Known rows, with every step that occurs:
barukof -> bisoz: [ 26  26 -40   9  -4 -31   9   8  -5  46   9   7 -13 -43  11 -11 -26 -20
  13   7  21  23 -14  17  24  14 -12  33 -55]
lasuk -> gokib -> fogazu -> zorugo -> vibon: [  2  25 -26   2  18  -6  13  23 -27  -4 -14 -50  -6 -42  19  10 -23  13
 -29 -14  -8  12 -15  32  10  21   6  -3 -38]
rilaf -> barukof -> bisoz -> zorugo -> fogazu: [ 40  29 -34 -12   1 -16 -11  17 -12  10 -20 -23  -1 -35   7  17 -60 -22
 -21   4  27   6   6  31  17  21  -5  19 -16]
rilaf -> barukof -> bisoz -> zasapu: [ 25 -10 -36 -16 -11  -3  22  -3 -11  42  18  13 -15 -27  -3  -6  -8  -3
   7 -12  31  39  21   8  34  21  -6  22 -56]
zasapu -> bisoz -> gipe: [ 32  19 -36 -49   9   7  40  46 -29  22   1 -40 -17 -20 -35   9 -50 -26
   8  29   4  13  -3   8  44  -1  14  11 -31]
zasapu -> bisoz -> gipe -> vibon -> zorugo -> fogazu -> gokib -> lasuk: [ 28  17   1  12   8 -18   8  53  -4   4 -49 -67  17 -23   6  15 -11  26
  -5 -10 -13   7 -27  31  51  27  13 -26 -36]
bisoz -> zorugo -> fogazu -> gokib: [ 49  39 -10  -3  10 -15 -19  51  -9   3 -35 -54  16 -12   9  15 -38  -4
 -24  17  -7  13 -16  22  20   9   4 -23 -26]
zasapu -> bisoz -> gokib -> fogazu -> gipe -> vibon -> zorugo: [ -5  26 -30   3  25 -11  32  36 -59  -6  -8 -59   2 -12  26 -16   0  19
 -21  -6  -1   5 -17   7  41  -2  11 -13 -30]
zasapu -> bisoz: [ 19   8 -35 -22   2   9  40  37 -31  39   4 -33  -3  -9 -30  -6 -27 -20
   8  15  15  26  -7  -1  37   0   7  14 -46]
lasuk -> gokib -> fogazu: [ -1 -32  -1   9  25  -9  45  35 -18  17   5 -37 -15 -44 -17  15 -14  21
   8 -18 -19  26 -37  49  30  17   4  14 -57]
barukof -> rilaf: [ 19   5 -27  -7  11  -7  16  31  -2  37  -7 -25  -2  10 -24  24 -19 -20
  -1   8  23  32  31  12  25  25  -6  27 -23]
gokib -> vibon -> zorugo -> fogazu: [ 14  21 -25  10  19 -18   3  18 -28   0 -13 -44  -2 -24  23  -4 -21  -3
 -38 -10   3  17 -13  19  16  19  -1  -2 -17]
lasuk -> gokib -> fogazu -> zorugo: [ -3 -10 -23  11  27  -3  28  24 -38  -8   6 -52 -13 -37  -4   7 -14  31
  -3 -24 -15  24 -22  29  13   5   0   2 -54]
rilaf -> barukof -> bisoz -> gokib: [ 37   4 -24  -7  -4 -30  14  20   3  54 -17 -21  -4 -15  15   4 -17  -9
  20   3  36  39 -11  13  55  28 -10  14 -48]
lasuk -> gokib -> vibon -> zorugo -> fogazu -> gipe: [  4  34 -26   2  22 -11  21  17 -37 -12  -5 -62  -8 -20  25  -6  -8  15
 -37 -17 -10  16 -14  21  10  15 -12 -15 -36]
gokib -> fogazu: [  5 -16 -15   0  22 -13  26  36 -27  27   8 -36 -15 -30 -13   5 -12   7
  -1  -5 -12  29 -24  28  25  12   1  16 -46]
vibon -> zorugo -> fogazu -> gokib: [ 38  42 -11  16  12 -22 -15  41  -9  -1 -33 -55  19 -11  24   3 -14   3
 -29   7  -6  19 -20  17  20  13   1 -26 -30]
zorugo -> fogazu -> gokib: [ 44  42  -9   8   6 -21 -18  44  -1  10 -31 -53  18  -7  16   8 -18  -5
 -21  12  -7  24 -20  18  19  16   0 -24 -34]
vibon -> zorugo -> fogazu: [ 21  39 -31  15  13 -20   3  19 -18  -1 -19 -40   5 -22  22  -2 -30 -12
 -39  -2  18  16  -5  14  12  17   0   5 -14]
gipe -> vibon -> zorugo: [ -1  31 -36  20  21 -18  19  28 -41  -3  -6 -35  10 -17  28  -7  -6  -5
 -25   5  14   0 -17   6  27  -1  13  14 -17]
rilaf -> barukof -> bisoz: [ 28   9 -39   1  -9 -25   4  -4   2  43   5   9  -4 -35   6   8 -12 -22
  15  -3  37  23  -1  23  30  24 -21  46 -51]
zasapu -> bisoz -> zorugo: [ 29   4 -37 -36  12  14  32  48 -42  23  -5 -33  -5 -21 -35  12 -65 -19
  -1  27  17   4   0   9  33 -12  12  19 -27]
zasapu -> bisoz -> zorugo -> fogazu: [ 36  29 -32 -24   7   0   6  38 -28   8 -21 -43   1 -22 -11  10 -67 -20
 -25  13  17   7   4  19  20   9   8   4 -14]
lasuk -> gokib -> fogazu -> gipe -> vibon: [ -7  27 -21   0  19 -12  24  40 -45  -5   2 -57  -1 -16  21   1   1  14
 -13  -8 -17   2 -26  27  28   5  10  -5 -37]
gokib -> vibon -> zorugo: [ -3  -7 -27  13  29 -12  27  20 -43  11   7 -34  -8 -24  13  -7   0   5
 -21  -6  -2  18 -25   9  27   3  -1  12 -32]
zorugo -> fogazu -> gipe -> vibon: [  8  61 -34  -3   9 -17   1  34 -40  -6  -8 -57   8  -3  35  -4 -10  -8
 -31   3   1   0 -10  11  19   7   8  -9 -19]

Rows:
[ 23  16   3  33   9 -28  -2  47   4   6 -49 -61  23 -21  19  15   0  27
 -11 -15  -8  12 -31  31  41  31   7 -20 -36]  gipe -> vibon -> zorugo -> fogazu -> gokib -> lasuk
[ -5  42 -39  15  23 -16  21  27 -50 -11  -3 -46   7 -13  34 -11   1   3
 -31   0   8  -1 -14   3  23  -4   6   3 -21]  fogazu -> gipe -> vibon -> zorugo
[  7  -6 -27  -8  22  -2  25  35 -48   8  -2 -63 -13 -19  -4  -6 -16  29
   1 -14  -8  33 -14   9  30   2   3 -13 -51]  zasapu -> bisoz -> gokib -> fogazu -> zorugo
[  8  38 -40   6  18 -21  18  26 -40  -6  -4 -28  -1 -31  27  -7 -21  -7
 -17   8  10  -8 -14  13  36  -1  14  13 -19]  barukof -> bisoz -> gipe -> vibon -> zorugo
[ 26  11   4  32  10 -27   2  43  10  13 -47 -57  19 -23  12  16  -3  26
  -9 -14  -6  20 -30  30  37  32   1 -16 -41]  vibon -> zorugo -> fogazu -> gokib -> lasuk
[ 23  -1  -4  -3  17 -13  -6  38 -25  18  -9 -53  -2 -12  11   4  -1   8
 -16  -4 -29  27 -34  23  28  16  -1 -23 -41]  zorugo -> fogazu -> gokib -> vibon
[ 11  54 -37   0  17 -15  11  19 -33  -7  -7 -58  -3 -12  27 -10 -13   3
 -42  -4   4  16  -2   8   5  11 -13  -9 -29]  vibon -> zorugo -> fogazu -> gipe
[ 16  48 -32  16  13 -22  -2  24 -27 -10 -21 -44  11 -19  33  -4 -26 -11
 -41  -2  15   5  -7  16  17  15   8  -1  -7]  gipe -> vibon -> zorugo -> fogazu
[ 15  54 -38 -12   4 -16  -5  26 -40  -8 -10 -46   7 -13  33   5 -19  -7
 -25  -1  10  -9  -1  21  23  10   2   1 -18]  rilaf -> barukof -> bisoz -> zorugo -> fogazu -> gipe -> vibon
[  6  33 -32  -3  16  -8   4  24 -32   1 -12 -49  -6 -35  20   5 -23   7
 -33  -7  -4  13  -9  22   8  18   4  -2 -32]  gokib -> fogazu -> zorugo -> vibon
[ 11  59 -35 -10  12 -13   1  39 -46 -11 -11 -58   7  -7  31   1 -23  -7
 -33   7   2  -8  -7  14  19   3  10  -8 -13]  bisoz -> zorugo -> fogazu -> gipe -> vibon
[ 12  56 -37 -19   9  -5   8  42 -52  -9 -11 -60   6  -5  22  -3 -26  -6
 -28   7   1  -8  -5  11  25   0  13 -12 -17]  zasapu -> bisoz -> zorugo -> fogazu -> gipe -> vibon
[ -1  23 -32   9  20 -22  19  20 -47  -5  -8 -45   2 -20  37  -9   7  18
 -19 -14   8   4 -14  16  39   8   0   0 -31]  rilaf -> barukof -> bisoz -> gokib -> fogazu -> gipe -> vibon -> zorugo
[ 11  14 -19  15  20 -16  13  17 -24  -6 -14 -45  -2 -31  21   1 -22   3
 -34 -17   0  16 -20  29  18  22   1  -3 -23]  lasuk -> gokib -> vibon -> zorugo -> fogazu
[ 23  53 -35   6  10 -26  -3  19 -26 -11 -20 -37   2 -32  34  -5 -37 -11
 -33  -1  12  -1  -6  23  23  16   8   0 -10]  barukof -> bisoz -> gipe -> vibon -> zorugo -> fogazu
[ 39  52 -12   4  13 -21 -17  47 -16 -13 -36 -61  18 -11  27   6 -20   2
 -29  11 -13   7 -20  20  28  11  10 -32 -22]  bisoz -> gipe -> vibon -> zorugo -> fogazu -> gokib
[ 21  45 -38 -16   5 -21   9  36 -29  10  -1 -26  -6 -28  17   3 -32 -23
   2  20   4  -8 -15  20  41   4  18  13 -23]  barukof -> bisoz -> gipe -> vibon
[ 11  37 -30 -14  18  -8  20  25 -46   0 -10 -71  -8  -6  22 -16 -10  14
 -33 -10  -5  22  -7   6  24  12 -10 -27 -36]  zasapu -> bisoz -> gokib -> vibon -> zorugo -> fogazu -> gipe
[-10  31 -33  14  27 -16  22  29 -55 -13  -1 -50   2 -19  31 -12   3  14
 -30  -6  -3   0 -18  11  25  -2   7   0 -25]  gokib -> fogazu -> gipe -> vibon -> zorugo
[ 35  49 -11  16  12 -23 -18  44 -15  -8 -35 -58  23  -8  31   2 -12   4
 -31   6  -8  12 -22  18  23  12   7 -30 -25]  gipe -> vibon -> zorugo -> fogazu -> gokib
[ 42  55 -15   7   8 -27 -20  39 -14  -8 -34 -50  14 -21  32   0 -23   3
 -22   8 -11   5 -20  24  30  13   7 -29 -29]  barukof -> bisoz -> gipe -> vibon -> zorugo -> fogazu -> gokib
[  5  35 -37   3  23 -15  22  34 -43 -10  -7 -39   3 -22  21  -1 -18  -8
 -23  11   8  -7 -14   9  34  -4  17  10 -12]  bisoz -> gipe -> vibon -> zorugo
[ -2  31 -32  13  23 -25  21  26 -51  -3  -6 -45  -2 -24  40 -18   0  19
 -20  -9   1   3 -20  13  37   3   5  -6 -33]  barukof -> bisoz -> gokib -> fogazu -> gipe -> vibon -> zorugo
[ 15  34 -31  -7  13 -19   7   9 -33   1 -10 -57  -8 -14  34  -8  -3  13
 -30 -18   4  21  -4  15  22  22 -21 -14 -37]  rilaf -> barukof -> bisoz -> gokib -> vibon -> zorugo -> fogazu -> gipe
[ -5  28 -29  11  27 -19  24  34 -53  -8  -9 -56   2 -13  35 -13   3  18
 -26  -6  -1   5 -19   9  35   1   9  -8 -26]  bisoz -> gokib -> fogazu -> gipe -> vibon -> zorugo
[ 37  31 -39 -27   4 -21  18  24 -10  27   5 -12 -24 -44  -7   5 -50 -26
  11  24   8  11  -8  22  36   9   1  25 -37]  barukof -> bisoz -> gipe
[ 26  -6  -6 -18  18  -1   0  45 -37  15 -12 -57  -4 -14  -2   5 -17   9
 -12   0 -30  19 -29  24  35   9   4 -27 -39]  zasapu -> bisoz -> zorugo -> fogazu -> gokib -> vibon
[ 10  29 -28  -6  16 -11   6  28 -30   5 -19 -56  -6 -30  24   5 -24  11
 -29  -7  -2  19 -11  20  18  21   6 -11 -33]  bisoz -> gokib -> fogazu -> zorugo -> vibon
[ 11  -8 -28  -1  17 -13  12  19 -36   9  -2 -48 -12 -27   7   2  -9  28
   4 -22   2  32 -10  18  28  12  -8   0 -52]  rilaf -> barukof -> bisoz -> gokib -> fogazu -> zorugo
[ 18  18 -21   8  19 -21   5  22 -27   4 -20 -51  -2 -19  27  -5 -22   1
 -34 -10   5  22 -15  17  26  22   1 -11 -18]  bisoz -> gokib -> vibon -> zorugo -> fogazu
[ 20 -13  -1  17   8 -27  30  46  11  46 -36 -50   5 -16   1  16  -9  17
  14  -8  14  35 -29  19  57  34   3   2 -45]  bisoz -> gokib -> lasuk
